Each row was made from one path, in order. Every step used is in the known rows, and no mark comes twice. Write each row's path.
Known rows
C-W-N-G: [ 0.14  0.17  0.37  0.41 -0.01  0.24  0.26 -0.37 -0.03  0.03 -0.06  0.04
  0.07  0.03  0.22  0.42  0.07 -0.15 -0.07  0.28  0.10]
N-Y-L-W-G: [-0.67  0.14  0.26 -0.04  0.05  0.25  0.09  0.21 -0.03  0.20 -0.16 -0.09
  0.11 -0.31  0.03 -0.19  0.10  0.04  0.26  0.39  0.17]
W-N-G: [ 0.22  0.10  0.40  0.36  0.00  0.23  0.17 -0.46  0.04  0.11  0.08  0.01
  0.06 -0.15  0.20  0.31  0.09 -0.18 -0.09  0.30  0.14]
Y-L-W: [-0.65  0.22  0.11 -0.07  0.03  0.03 -0.02  0.40 -0.20 -0.02 -0.12  0.14
  0.06  0.04 -0.08 -0.15 -0.07 -0.03  0.18  0.24  0.05]
L-Q: [ 0.12  0.11  0.17 -0.07 -0.01 -0.23  0.04 -0.34  0.11  0.12 -0.08 -0.02
  0.07 -0.21  0.09  0.03  0.17  0.07  0.18  0.37  0.05]
G-N-Y-L: [-0.25  0.35  0.17  0.08 -0.06  0.42  0.06  0.28  0.16  0.05  0.09 -0.06
  0.04 -0.20 -0.16 -0.36 -0.18 -0.01  0.38  0.29  0.09]
Y-L-W-G-N: [-0.39  0.06  0.22 -0.07 -0.07  0.18 -0.09  0.03 -0.23  0.06 -0.23 -0.03
  0.10  0.06 -0.02 -0.23 -0.01 -0.05 -0.02  0.34  0.11]
C-W: [-0.20  0.27  0.13  0.15 -0.03  0.01  0.19  0.05 -0.02 -0.21 -0.30 -0.03
  0.08  0.29 -0.04  0.34  0.03  0.01 -0.01  0.23  0.04]
G-Y: [ 0.02  0.12  0.20  0.08  0.01  0.06 -0.05  0.50  0.17 -0.16 -0.03 -0.17
  0.07 -0.30 -0.22  0.21  0.00 -0.20  0.05  0.34  0.19]
N-Y-L: [-0.27  0.38  0.17  0.09  0.00  0.38  0.12  0.34  0.25  0.07  0.15 -0.09
  0.04 -0.31 -0.16 -0.29 -0.13  0.03  0.45  0.29  0.11]
C-W-N-Y-L-Q: [-0.07  0.29  0.19  0.06 -0.02  0.10  0.22 -0.01  0.11  0.16 -0.09  0.00
  0.04 -0.37  0.14 -0.10  0.05  0.12  0.59  0.37 -0.01]
C-W-Y-L: [-0.25  0.30  0.22  0.22 -0.08  0.22  0.21  0.62  0.07 -0.06 -0.05 -0.19
  0.01 -0.22 -0.13 -0.17 -0.07  0.07  0.48  0.23  0.05]
N-Y-L-W: [-0.65  0.28  0.15 -0.03  0.03  0.17  0.06  0.28 -0.07  0.04 -0.12  0.16
  0.05 -0.09 -0.06 -0.19 -0.09 -0.06  0.19  0.29  0.07]
C-W-Y: [-0.04  0.18  0.33  0.29 -0.11  0.10  0.28  0.06  0.20 -0.06 -0.27 -0.19
  0.03 -0.17 -0.03  0.21  0.11 -0.07  0.01  0.27  0.10]
W-Y-L-Q: [ 0.01  0.18  0.21  0.03 -0.06 -0.07  0.13  0.12  0.12  0.15  0.00 -0.11
  0.03 -0.44  0.05 -0.24  0.09  0.13  0.54  0.38  0.01]
W-Y-L: [-0.17  0.24  0.23  0.16 -0.07  0.21  0.11  0.53  0.14  0.03  0.10 -0.21
  0.01 -0.39 -0.16 -0.27 -0.06  0.03  0.44  0.26  0.09]
N-Y-L-Q: [-0.05  0.28  0.17 -0.02 -0.01  0.03  0.13  0.00  0.20  0.17  0.02 -0.02
  0.04 -0.38  0.05 -0.24  0.04  0.13  0.54  0.41  0.03]
C-W-N-Y-L: [-0.28  0.39  0.20  0.18 -0.01  0.45  0.21  0.32  0.15  0.09  0.03 -0.07
  0.03 -0.35 -0.05 -0.14 -0.11  0.00  0.51  0.24  0.06]
W-Y: [ 0.09  0.09  0.36  0.21 -0.09  0.08  0.14 -0.07  0.30  0.07 -0.06 -0.22
  0.02 -0.44 -0.08  0.02  0.13 -0.11 -0.04  0.29  0.16]
C-W-Y-L-G: [-0.19  0.16  0.26  0.00 -0.11  0.25  0.32  0.05  0.01  0.01  0.29 -0.17
  0.06 -0.42  0.04 -0.12  0.06  0.16  0.20  0.35  0.07]
Q-L-G: [-0.01  0.18  0.15 -0.16 -0.04  0.14  0.23 -0.77  0.12  0.06  0.22 -0.12
  0.08 -0.34  0.15 -0.07  0.05  0.15  0.03  0.32  0.06]

Write each row's path
[-0.33  0.04  0.27  0.01  0.04  0.11 -0.02  0.58  0.02 -0.03 -0.19 -0.18
  0.12 -0.38 -0.12  0.14  0.10 -0.15  0.10  0.43  0.22]  L-W-G-Y
[-0.47  0.26  0.07 -0.10  0.05 -0.05  0.04 -0.30 -0.09  0.01 -0.30  0.14
  0.05  0.09  0.06 -0.06 -0.05 -0.03  0.03  0.23  0.02]  Q-L-W
[-0.66  0.10  0.24 -0.07  0.05  0.14  0.03  0.27 -0.13  0.15 -0.16 -0.11
  0.12 -0.21  0.02 -0.16  0.12  0.05  0.24  0.36  0.14]  Y-L-W-G
[-0.08  0.13  0.36  0.32  0.02  0.25  0.16 -0.21 -0.14  0.11  0.03  0.11
  0.05 -0.08  0.21  0.18  0.02 -0.18  0.03  0.30  0.10]  Y-L-W-N-G
[-0.18  0.09  0.23  0.04 -0.10  0.16  0.01 -0.18 -0.13 -0.02 -0.32 -0.12
  0.12  0.18  0.00  0.03  0.04 -0.03 -0.09  0.33  0.11]  C-W-G-N
[-0.14  0.29  0.22  0.27 -0.01  0.31  0.14  0.80 -0.04 -0.14  0.06 -0.12
  0.04 -0.20 -0.10  0.03 -0.14 -0.05  0.52  0.29  0.09]  C-W-N-G-Y-L
[ 0.00  0.28  0.26  0.01 -0.09  0.44  0.19 -0.73  0.32  0.14  0.03 -0.02
  0.07 -0.29  0.04 -0.13 -0.07 -0.08 -0.08  0.39  0.13]  Q-L-G-N-Y
[-0.22  0.22  0.31  0.14  0.02  0.39  0.18 -0.41  0.23  0.26 -0.12  0.09
  0.06 -0.51  0.09  0.11  0.06 -0.23 -0.01  0.30  0.14]  L-W-N-Y
[ 0.02  0.05  0.24 -0.04 -0.03  0.14  0.07  0.25  0.12 -0.12  0.19 -0.19
  0.10 -0.48 -0.11  0.19  0.06 -0.10 -0.02  0.41  0.19]  L-G-Y
[-0.20  0.29  0.28  0.13  0.03  0.41  0.20 -0.53  0.26  0.26 -0.17  0.07
  0.05 -0.50  0.13  0.04  0.01 -0.19  0.10  0.29  0.11]  Q-L-W-N-Y
[-0.12  0.27  0.21  0.19  0.00  0.26  0.04  0.81  0.05 -0.14  0.17 -0.15
  0.05 -0.20 -0.19 -0.09 -0.15 -0.04  0.46  0.33  0.13]  N-G-Y-L
[-0.12  0.05  0.28  0.06  0.02  0.15 -0.02  0.51  0.16 -0.03 -0.08 -0.30
  0.12 -0.45 -0.15  0.15  0.10 -0.12  0.15  0.42  0.24]  W-G-Y
[ 0.15  0.14  0.34  0.35  0.00  0.23  0.14  0.30  0.05 -0.14 -0.07 -0.11
  0.07 -0.20  0.00  0.45  0.01 -0.24  0.07  0.36  0.17]  C-W-N-G-Y
[ 0.01  0.20  0.14 -0.04 -0.01 -0.09  0.04  0.39  0.06  0.03  0.02 -0.09
  0.05 -0.35 -0.03 -0.15  0.03  0.10  0.58  0.39  0.03]  G-Y-L-Q
[-0.04  0.20  0.12 -0.06 -0.01 -0.13  0.06  0.10  0.04  0.09  0.04 -0.04
  0.05 -0.26  0.03 -0.18  0.06  0.16  0.51  0.35  0.00]  Y-L-Q
[-0.10  0.02  0.25 -0.02 -0.09  0.15 -0.09 -0.23 -0.06  0.08 -0.18 -0.14
  0.11  0.00 -0.03 -0.08  0.05 -0.07 -0.13  0.35  0.15]  W-G-N
[-0.35  0.11  0.22  0.08  0.03  0.21  0.04  0.29 -0.22  0.11 -0.11  0.07
  0.05 -0.44  0.07  0.09  0.02 -0.18  0.24  0.20  0.05]  G-Y-L-W-N
[-0.23  0.07  0.35  0.13 -0.07  0.04  0.13 -0.01  0.09  0.07 -0.22 -0.06
  0.03 -0.32 -0.02  0.03  0.11 -0.15 -0.10  0.30  0.13]  L-W-Y
[ 0.15  0.14  0.31  0.25  0.00  0.14  0.04  0.33  0.16 -0.16  0.04 -0.12
  0.07 -0.16 -0.11  0.29 -0.01 -0.23 -0.01  0.41  0.22]  N-G-Y
[-0.26  0.27  0.27  0.03 -0.04  0.41  0.11 -0.53  0.25  0.19 -0.24 -0.01
  0.08 -0.21  0.04 -0.16 -0.04 -0.11  0.01  0.41  0.16]  Q-L-W-G-N-Y
[-0.25  0.20  0.31  0.05 -0.05  0.41  0.08 -0.38  0.22  0.19 -0.20  0.00
  0.09 -0.21  0.00 -0.10  0.01 -0.15 -0.10  0.42  0.19]  L-W-G-N-Y
[-0.55  0.21  0.17  0.04  0.03  0.10  0.02  0.62 -0.21 -0.10 -0.11  0.12
  0.06  0.00 -0.08 -0.05 -0.11 -0.10  0.20  0.32  0.09]  N-G-Y-L-W
[-0.23  0.34  0.21  0.15  0.00  0.46  0.14  0.24  0.19  0.15  0.12 -0.08
  0.03 -0.49 -0.07 -0.24 -0.10 -0.03  0.50  0.26  0.09]  W-N-Y-L
[-0.36  0.37  0.20  0.10 -0.06  0.46  0.14  0.36  0.11  0.04 -0.05 -0.10
  0.06 -0.14 -0.11 -0.30 -0.15  0.05  0.46  0.32  0.09]  C-W-G-N-Y-L
[ 0.00  0.23  0.32  0.19  0.00  0.44  0.19 -0.46  0.37  0.25 -0.03 -0.04
  0.05 -0.56  0.06  0.12  0.07 -0.20  0.05  0.30  0.16]  W-N-Y
[-0.24  0.23  0.24 -0.01 -0.07  0.44  0.35 -0.15  0.05  0.10  0.30 -0.08
  0.08 -0.50  0.11 -0.08  0.02  0.12  0.25  0.34  0.07]  C-W-N-Y-L-G
